Each row was made from one walk, in order. Every step used is in the known rows, and no mark comes twice. Write each row's walk.
In the rows, zero is written as 128.
Known rows:
pazoz-sadok-zifan: [124 109 171 160 135 133 143 112 128 115 161 134 133 124 130 112  88 142
 134 200 115 125 129 134 127 124 131 139 119 157 121 133 135 137 136 137
 112  94 144 122 151 111 111 121  96 147 112  96 146]
nasus-zifan: [142  93 127 172 115 126 158 128 199 152 144 126 117 167 144 190 118 147
 131 147 120 146  95 146  95 167 137 110 116 103 117  94 127 124 136 111
 125 135 134 145  89 135 133  99 138 147 115 141 145]
butuk-pazoz-sadok-zifan: [126 122 203 141 120 133 129 114 126 118 154 126 139 109 132  71  85 142
 119 211 111 121 145 121 114 122 122 152 117 172 140 151 150 134 135 152
 112  92 157 104 167  92 122 121  45 153 126 111 151]
nasus-kobus-fesa-zifan-korepi: [139 115  87 115 121 144 178 132 172 153 149 151  97  60 180 168 118 127
 106  99 103 157 117 137  84 131 140 114 116 106  93 120 103 172 122 147
 160 139 151 141 151 115 150 124 147 101 126 162 133]
kimo-sadok-zifan-kobus-fesa: [119 142 168 150 145 120 145  99 136 114 158 111 121  98 170 134  99 159
 128 143 117 148 147 116 127 113 106 133 128 139 101 140 112 162 159 155
  71 106 136 104 209 130 105 122 136 124 105  82 182]
nuvuku-zifan-korepi: [140 104  91 117 126 144 175 139  97 118 110 123 125 108 113 154  83 126
 125 158 100 146 111 174 121  97 171 136 110 130 119 124 159 104 118 105
 142 120 137 123 104 131 108 120  60 143 125 204 156]
gavig-fesa-zifan-butuk-korepi: [152 116 112 116 115 146 153 133 128 129 121 165 133 136 131 123  99 134
 103 202 106 119 114 137  86 147 137 133 108 127 119 142 156  96 104 125
 110 119 165 115 124 136 139  89  84 124 144 150 137]
fesa-zifan-pazoz-sadok: [145  86 115 137 112 151 169 125 148 136 140 148 125 141 137 118 114 112
  95 186 107 115 111 145  96 131 150 163 101 161 114 125 119 141 108 100
 132 136 176 137 115 113 130 113 108 125 127 159 133]
kimo-sadok-zifan: [119 109 165 167 132 129 143 117 127  97 156 132 137 129 131 119  86 152
 137 190 118 141 128 129 121 116 130 136 120 152 113 137 128 136 138 149
 115  95 146 115 166 120 112 115 110 141 117  94 172]
nuvuku-zifan-butuk: [134 100  78 111 131 129 180 132  90 114 106 122 121 115 113 148  76 123
 124 163 103 137 114 173 109 112 164 138 108 126 105 131 165 103 118 101
 147 127 133 116 106 137 105 117  72 140 126 189 146]
kobus-fesa-zifan-butuk-pazoz: [142 109 102 103 118 139 165 116 145 141 130 147 118  86 162 125 109 130
  95 129 104 118 132 139  80 126 138 134 108 134 106 144 122 148 114 104
 150 145 171 128 136 114 153 120 111 116 134 181 143]
nuvuku-zifan-fesa: [128  96 143 177 137 134 191 133  82 113 128 108 101 137 150 192 100 141
 128 119 132 128 111 183 132 111 139 143 116 128 110  77 134 108 153 106
  88 150 133 127  73 136  96 130 117 143 107 163 145]
pazoz-sadok-zifan-butuk-korepi: [141 122 177 126 131 140 131 107 108 111 140 149 145 104 117  42  65 120
 113 252  97 101 143 116 114 119 134 150 108 174 139 176 158 136 111 172
 115  80 157  88 185  92 119 114  22 156 146 116 146]
butuk-korepi: [138 111 156 155 119 137 152 119 138 118 149 132 123 138 144 143 107 136
 128 155 119 126 117 143 119 132 125 129 118 133 127 118 132 119 135 134
 119 123 151 114 104 122 127 106  94 149 125 147 167]
nuvuku-zifan-butuk-korepi: [143 114 111 103 126 138 165 132  90 112 105 124 125  96 119 107  70 116
 112 180  98 125 126 162 109 112 154 140 107 136 126 150 175 106 115 137
 137 121 147  91 119 118 120 110  29 148 146 198 155]
kimo-zifan-nuvuku: [ 93  98 159 136 127 107 149 103 117 100 165 133 141 127 126 171  98 149
 149 162 121 155 118 132 129 133 148  80 119 112 114 116 131 129 144 135
 163  91 117 135 139 132 134  95 139 159 102 126 153]
gavig-fesa-zifan-pazoz: [138 105  88 126 120 144 165 138 131 131 127 157 137 154 124 170 119 141
 113 179 107 146 104 152  88 139 153 130 107 117  99 120 136  96 107  96
 135 126 155 145 111 149 126  95 116 116 116 154 143]
zifan-pazoz: [132  99 103 138 124 135 165 118 120 120 139 139 134 150 119 161 112 126
 126 168 106 140 108 150 111 122 153 136 108 126 107 120 127 108 114 106
 158 123 141 136 112 134 108 111 100 141 110 163 162]
gavig-fesa: [131 120 125 144 119 132 154 128 122 118 132 136 135 159 128 189 105 160
 147 167 116 151 107 151 116 146 127 114 123 109 107 114 142  85 132 111
 116 116 127 131 110 149 113  96 124 133 109 117 157]
nasus-kobus: [119 112 125 148 117 119 170 129 155 135 162 125 103 122 159 180 112 137
 135 124 122 165 107 142 101 152 121 123 125 108  96 101 125 132 145 151
 146 129 130 127 121 127 115 113 135 130 111 122 142]
fesa-zifan-kobus: [134  98 118 172 127 126 180 120 169 146 160 123  97 172 172 195 144 138
 109 103 136 131  97 150 107 136 128 156 119 114  99  69 120 133 152  74
  69 154 158 152  87 165 108 112 183 126  94 128 146]
butuk-pazoz-zifan: [118 111 180 142 133 127 140 104 116 114 148 135 136 121 139 104  98 143
 131 169 118 140 137 127 108 117 138 132 116 133 122 120 135 111 141 127
 118 105 139 111 139 116 126 114  76 156 111 132 158]
kimo-zifan: [120 100 147 171 143 123 153 109 133  99 162 134 129 138 135 157 100 151
 143 154 124 148 120 137 111 114 141 126 120 110 111 111 124 105 143 134
 127  99 132 127 133 141 112 112 126 147  97 112 153]
sadok-zifan-butuk-korepi: [133 118 146 134 143 131 139 113 105 111 144 152 142 109 116  90  78 131
 125 217 104 116 132 126 110 111 144 133 110 138 124 157 156 117 114 152
 132  86 147 106 163 118 114 112  51 155 130 128 158]
gavig-fesa-zifan: [136 103 105 151 117 138 166 139 148 133 139 145 123 160 144 196 122 158
 125 150 123 145 100 157  98 150 135 122 118 109 102  99 134 101 130  90
 106 135 152 149  93 155 131  96 160 120 110 129 138]
nasus-kobus-fesa-zifan-nuvuku: [ 99 109 109  99 106 111 177 125 168 155 168 134  98  62 189 206 126 139
 122  78 119 167 116 142 107 169 125  65 123  98  84 110 104 196 146 147
 183 146 135 148 135 112 171 106 208 112 120 152 135]
zifan-butuk-pazoz-sadok: [144 116 163 110 101 140 145 108 116 120 121 133 139 130 125  63  79 114
 106 220  99 106 132 125  99 134 131 165 106 171 138 160 154 123 110 130
 130 114 162  97 149  92 124 113  29 147 147 154 140]
nuvuku-zifan-pazoz-sadok: [137 106 117 105 119 144 169 132  95 117 106 114 129 107 112 107  78 112
 110 195  94 135 126 166 114 110 158 153 103 163 120 149 156 118 116 125
 139 123 149 104 125 104 114 117  36 138 135 189 149]

Write each row's walk:
[140 103 136 131 114 144 157 112 122 124 133 135 137 142 121 112  97 115
 117 207 100 125 119 139 113 128 143 151 106 159 119 138 129 126 111 123
 137 117 152 120 135 108 113 113  73 141 126 151 149] -> zifan-pazoz-sadok
[149  98 145 117 100 146 158 119 144 135 127 146 127 128 141  68  95 111
  85 200 105  96 123 130  83 137 136 174 101 174 131 144 144 140 107 109
 122 135 185 114 131  98 142 113  66 132 147 163 122] -> fesa-zifan-butuk-pazoz-sadok
[125 105 208 201 140 135 156 106  99 115 163 132 122 139 150 127  95 143
 130 191 130 105 128 137 135 118 121 154 117 160 125 103 115 139 147 140
  64 108 142 125 142 110  96 134 112 152 106  82 133] -> pazoz-sadok-zifan-fesa
[127 120 173 125 121 131 131 111 102  98 132 140 152 109 115  47  65 137
 114 236  99 123 145 109  99 110 136 155 108 170 128 177 156 129 114 160
 132  85 158  90 200  98 116 115  24 145 144 123 162] -> kimo-sadok-zifan-butuk-pazoz
[141  93 113 125 111 137 165 124 138 134 131 148 123 135 138 117 108 123
  95 160 113 111 113 140  80 131 149 156 104 139 117 125 144 120 110  90
 140 140 175 132 109 123 137 111  91 133 134 175 134] -> fesa-zifan-butuk-pazoz
[135  95  93 150 129 136 177 122 171 143 154 140 102 103 178 196 130 145
 117  83 122 136 115 159 105 130 134 115 120 115  93 104  96 156 136  90
 133 153 157 155  99 134 147 122 192 112 107 152 149] -> kobus-fesa-zifan
[123 142 171 142 147 122 145  93 139 134 160 111 117  92 168 128 102 148
 125 151 113 132 148 121 132 121 107 138 128 146 110 138 121 166 157 147
  68 106 135 112 193 122 105 128 126 131 100  82 156] -> pazoz-sadok-zifan-kobus-fesa
[122 128 117 126 126 122 169 121 161 138 159 122  97  73 180 187 112 144
 137  88 113 168 126 141 103 147 110 102 129  98  88 118 105 156 148 165
 155 134 127 124 148 117 135 122 157 116 113 127 152] -> nasus-kobus-fesa
[126 134 106 117 140 121 180 120 122 134 125  87  96  88 168 194 107 145
 122  76 115 157 131 169 128 114 126 129 126 111  96 111 138 133 161 113
  86 147 125 114 125 148 106 126 131 126 102 163 167] -> nuvuku-zifan-kobus-fesa
[136 111 130 117 113 130 154 113 112 122 127 136 135 136 123 111  93 126
 116 181 106 120 121 135  96 127 142 146 108 137 121 140 153 105 113 113
 147 120 150 114 127 119 119 112  58 147 133 165 149] -> zifan-butuk-pazoz
[144 102  82 125 121 138 167 134 127 131 121 162 131 154 126 164 105 141
 116 185 110 133 101 150  86 147 146 129 109 113  98 120 147  94 107  90
 125 128 150 141 114 154 125  96 130 118 124 142 128] -> gavig-fesa-zifan-butuk
[146 102 107 118 120 152 169 114 156 142 135 146 120  91 160 127 113 118
  95 151  98 121 129 143  95 126 139 139 106 154 105 142  98 166 111 112
 142 142 173 133 144 102 148 122 126 110 127 166 142] -> kobus-fesa-zifan-pazoz-sadok
[105  78 119 137 104 119 175 125 149 136 159 140 121 142 147 200 127 136
 124 125 129 136  94 156 122 155 149  90 114 120 103  90 121 152 135  79
 158 142 146 164  78 136 148  96 190 140 113 162 141] -> fesa-zifan-nuvuku
[ 97 121 213 108 103 115 126 106 109 120 156 125 151  97 121  83  82 139
 126 217 108 126 143 118 133 142 129 107 115 171 141 158 159 155 137 154
 148  85 141 109 173  82 141 105  61 166 134 126 151] -> butuk-pazoz-sadok-zifan-nuvuku
[141  79  79 145 125 135 180 123 141 134 139 157 117 148 138 160 113 122
 108 155 117 118  97 154  92 131 157 144 106 125  99 107 127 124 111  74
 139 142 163 150  94 144 125 111 143 128 120 160 133] -> fesa-zifan-butuk
[ 89  95 160 126 130 109 151  97 103 116 158 140 142 125 129 159 100 141
 150 165 122 155 118 136 140 138 152  74 117 116 105 107 125 133 142 113
 151  99 111 134 127 127 134  98 141 164 103 131 157] -> pazoz-zifan-nuvuku
[142  96  70 125 131 139 179 116 147 140 135 156 111 101 160 166 113 130
 110 118 107 122 116 152  92 125 147 122 110 116  89 126 108 150 114  91
 150 146 159 146 123 133 140 120 165 112 121 166 140] -> kobus-fesa-zifan-butuk
[127 111 101 134 122 129 181 132 190 154 164 133  84  71 196 191 128 141
 115  69 120 160 118 145  87 150 119 110 125  99  82 103  97 178 145 144
 148 155 149 141 133 121 153 123 189 100 115 136 137] -> nasus-kobus-fesa-zifan
[125 118 144 121 133 126 139 113 103 114 139 145 145 111 112  89  81 136
 123 207 104 122 136 124 102 112 147 143 109 139 122 155 162 112 117 134
 144  90 144 114 169 117 112 119  42 152 125 137 153] -> sadok-zifan-butuk-pazoz
[128 131 128 145 136 120 168 100 149 137 150 108 105 123 179 199 128 147
 131  88 121 146 125 144 126 130 111 125 129 109  94 102 107 140 157 109
  91 140 129 129 131 151 107 120 166 125  93 125 168] -> zifan-kobus-fesa
[138  97  75 127 131 143 177 121 153 143 140 148 117  98 159 174 128 129
 105 113 105 134 119 153  92 119 153 121 108 121  91 123  97 148 115  97
 160 147 161 151 122 128 142 119 155 110 113 177 155] -> kobus-fesa-zifan-pazoz
[116 122 148 169 150 113 154 107 130 126 168 118 120 148 145 168 116 153
 137 150 129 142 119 133 130 119 127 143 125 118 104  98 139 119 158 114
  78 105 127 132 149 157  82 119 134 145  84  89 164] -> sadok-zifan-kobus
[123 110 146 144 134 136 143 116 108  99 144 142 152 123 113  97  83 138
 124 221 101 141 132 125 110 104 148 144 107 159 112 157 129 128 115 154
 143  88 149 111 189 112 106 115  68 138 122 118 175] -> kimo-sadok-zifan-pazoz
[131 115 168 122 130 143 138 104 103 114 135 149 148 107 121  82  87 128
 121 199 100 139 135 118 108  99 158 136 107 142 134 135 141 108 118 127
 128  91 140 112 158 109 125 118  33 158 121 159 153] -> butuk-pazoz-zifan-korepi
[134 110  71 108 125 129 182 125 165 150 147 150  94  68 178 164 111 126
 105 103 107 148 118 137  76 145 132 118 116 101  78 128 110 169 123 141
 163 146 149 133 152 121 146 122 158 100 127 149 127] -> nasus-kobus-fesa-zifan-butuk
[120  95 187 200 155 129 167  95  88 110 158 140 118 150 157 161 108 144
 140 150 137 126 119 143 129 114 135 135 116 123 108  71 100 118 153 114
  75 122 124 132 114 135 104 126 139 154  91 102 143] -> pazoz-zifan-fesa
[132 112 153 151 129 145 140 117 111  99 141 148 150 116 115  93  75 139
 127 221 101 137 126 122 120  95 151 142 112 160 124 154 134 135 116 149
 126  80 146 116 187 111 108 116  68 143 128 122 166] -> kimo-sadok-zifan-korepi
[ 90 110 192 108 115 109 136  97  98 118 153 131 149 108 130 116  96 140
 135 176 116 149 134 123 127 138 144  88 115 132 124 125 140 133 142 128
 153  98 125 117 147 107 147  97  89 167 117 146 156] -> butuk-pazoz-zifan-nuvuku
